Each row comes from the steps of one walk. Every step used is in the known rows, and no mark comes twice. Write the walk behind each row, first mark first.
Known rows
dake, pefu: [-2  9 -2 -2  2 18 15  8 -2  4 -5 -4  0 12 14 16 12  9 -3 -1  3  3  5  3
  8]
reve, sadera, dake, pefu: [ -4 -13  -9 -13  -5  26  11  -2  -3 -11  13  -6  14  21   5  24  13   2
  -2  14  14   4   1  -6  23]
puzon, reve, sadera, dake, pefu: [ -6  -3  -7 -11   4  27   7  -5 -14 -13   3  -8   8  19   2  26   7   2
   6   6   1 -10   4  -5  23]
kiput, vusabo, mozek, reve: [  1  12 -11  -6 -30  10  24   2   3   2 -19   9   7   2   7  -3  -7  -1
  -1   6  -1  -4 -13  -8   2]
puzon, reve, sadera, dake: [-11 -13  -2 -12  -1  19   0 -20  -7 -16   3  -1   0   8 -10  15  -4  -6
  10   3   4 -11  -4  -8  17]
dake, sadera, reve: [-14   5 -15 -12  11   2  -5  -2  -9   6   7 -11   8   3  17  -6   0   9
 -18   3   4 -17  -3   2  -2]
vuvot, vusabo, mozek, reve, pefu, dake, poram: [ 19  26 -28 -14 -21  25  21  32   5  -6  -9   2  22  35  35  18   8  -7
  21  18  -3  -7  -3  23  34]
sadera, reve, rutu: [-10   5 -10 -15  -7  -2  16 -23  -1   6   6  -1   8  14   9   5 -10  11
  -5   3 -11 -16  -5 -14   7]
rutu, reve, pefu, dake: [  5   6  14 -11  -5   2  28  12  -9 -11  -8 -10  -2  13   6   6  10  11
  -5  12  -5  10   5  21  10]
pefu, dake, sadera: [ 12  14  -3  -6  13  23  -5   9  -1  -1  -3 -12   7  -5  14   2  10   8
  -5   9   6  -4   0  17  11]
reve, sadera, dake: [ -9 -24  -4 -12  -8  17   4 -15   2 -13  13  -1   7  10  -5  11   3  -7
   2  11  17   2  -8  -9  18]
pefu, dake, sadera, reve, rutu: [  9  19 -14 -19   9  11   3  -8  -5   5  11 -16  23  10  19   2  -2  17
 -12  18 -12 -18  -1   3  14]
kiput, vusabo, mozek: [  4  11   4   6 -16  18  21   3  -6   9 -18  11   9  -5  -4  -1  -2   1
   6   2  -5 -12  -2 -16  -2]
sadera, dake: [ -4 -12 -15  -4  -1  13   6   0   2  -1   0  -3   5  10  -5  13  -4  -8
  -2   0  17   9 -11  -5  14]
pefu, dake, poram: [  9  20 -16  -2   9  31   6  14  -2   4  -6 -10   4   3  13  16  13   3
  10  -4   1  -1   0   8  13]
kiput, vusabo: [ -5  11   4   3 -12  21  15 -10   4  -2 -12   6  -6  -2  -9   1   4  12
   0   0   4  -4  -8 -13   0]
vusabo, mozek: [  0   0   2   3  -6   7  15   6  -6  12 -13   8   7  -2   8   3  -3 -10
   8  -3   0  -7   5  -5   0]
vuvot, vusabo, mozek: [  6   2  -4   3 -10  17  11  12   6  10 -18  13   7  12  17  17   0 -14
  20   3  -1 -15   2   3  12]
poram, dake: [ -8 -12   0   2   2  -1   6   4  12   9   0  -3 -12  -7   0   0  -4 -11
  -5 -12   0   3  -5   7  -3]
dake, sadera: [-3  5 -7 -6  5 11 -4 -3 -2  3 -2 -4 -3 -2 12  1  7 10 -9  2  8 -7  3 10
  2]
kiput, vusabo, mozek, reve, pefu, dake, poram: [ 16  35 -21 -11 -25  23  31  22  -6  -7 -11  -1  24  18  13   2   6   8
   8  16  -8  -4  -8   4  23]
puzon, reve: [ -9  11   4   0   5  12   3 -10  -7  -2 -15   2 -16  -2   1   9  -4   3
   8 -13  -8 -13   3   0   3]
vuvot, vusabo: [ -1   1  -3   0  -8  21   5   0  14  -3 -10   8  -8  14  13  18   5  -2
  11   1   7  -7  -3   7  12]

Write each row's walk
[ -7 -12 -26 -13  -4  26   5  -4  -4  -5  13  -4   7  16   2  24   9  -6
   7   2  14  -3  -5  -7  21]
reve, sadera, dake, poram
[ -6 -18 -24 -19  -7  14  18   5 -14   0   4 -14   0  15   4  31   8  -7
  -1   2   5   3   2   6  11]
rutu, reve, sadera, dake, poram
[ -8 -28  -2 -18 -11   7  20  -6  -8  -8   4  -9  -2  11  -4  21   1  -9
  -5   9   9   7  -3   6   8]
rutu, reve, sadera, dake
[  0 -10 -17 -17 -36  20  23  -8   2 -12   0   7  22  12  -2   4  -8 -11
   0  22  10  -2 -20 -16  16]
kiput, vusabo, mozek, reve, sadera, dake
[ 10  19 -12 -13 -39   8  36 -15   4   3 -13  12  12  11   6   4 -12   7
   2  12 -16 -11 -10 -14   9]
kiput, vusabo, mozek, reve, rutu
[ 12  12   7 -17   2   4  17  17 -15  -8  -4 -18   3  11  13   3  14  18
 -14  18  -4   4   9  31  10]
rutu, reve, pefu, dake, sadera
[ 16  19  -9 -18 -12   6  13  17  -6  -8  -2  -6  24  14  25  -8   5   6
  -6  26   0  -2  -1  24  21]
vusabo, mozek, reve, pefu, dake, sadera
[ -4   4  -6 -14 -28  -9  26   4  -2  -6  -5  10  10  18  16  -6  -3  -2
   2  12   2   2  -4   7  15]
vusabo, mozek, reve, pefu
[ 11  17   3 -12   4  16   2   7  -7 -13   6 -10  10  10  10  -5  15  20
  -6  20   4  -1   3  20  18]
reve, pefu, dake, sadera
[ 22  20 -14 -18 -17  17  10  25   6 -10  -6   0  25  29  35   4   6   0
   6  32   1  -8  -2  30  31]
vuvot, vusabo, mozek, reve, pefu, dake, sadera
[ 14  25  -1  -9 -29  15  32  11   0 -14 -12   4  23  13   5  -9   1   8
   2  24  -3   3 -11   1  19]
kiput, vusabo, mozek, reve, pefu, dake
[ -1   1 -36  -6   1  22   6  12  -5   6   2  -7   8  15   2  25   1  -9
   3  -6  12   3  -8  -2  16]
sadera, dake, poram
[ -7 -12 -22 -24 -17  18  15  -4   5 -16  12  -7  13  28  17  21   7  -2
  -9  18  18  11 -11   4  26]
mozek, reve, sadera, dake, pefu
[  6 -10 -43 -21 -26  27  13  13   7  -3   1   4  21  33  26  32   1 -26
  20  14  11 -11  -9   4  33]
vuvot, vusabo, mozek, reve, sadera, dake, poram
[-15   6 -11 -18   1  -7   2  -2 -13  -5  13  -7  12  20  14 -11   5  19
 -19  13   3 -15  -1   5   8]
dake, sadera, reve, pefu
[-15  -5 -13 -14   5 -20   1   8  -4   3  19 -13   9  11  11 -17  -2   6
 -27   7  -4 -11  -3  13   3]
poram, dake, sadera, reve, pefu
[ -4   2  -1 -13 -37  16  23 -13   3  -9  -8  14   8   2   6  -4   1   2
   4  15   0 -10 -10 -12   6]
kiput, vusabo, mozek, reve, sadera
[ -6  11   1 -12   3   5  13   2  -5 -13   8 -11  17  18  10  -7   2  12
  -5  15   1  -3  -6   3  16]
sadera, reve, pefu, dake
[ 19  29  -9 -15 -23  16  19  15  -5 -11  -8  -3  27  11  14 -13   5  16
  -7  31  -2  -5  -8  12  18]
kiput, vusabo, mozek, reve, pefu, dake, sadera
[ -4  21 -20 -13   8  13  12  13 -12  -5   8 -15  18  22  16   4   8  12
  -2   5  -3  -9  -2   3  19]
sadera, reve, pefu, dake, poram
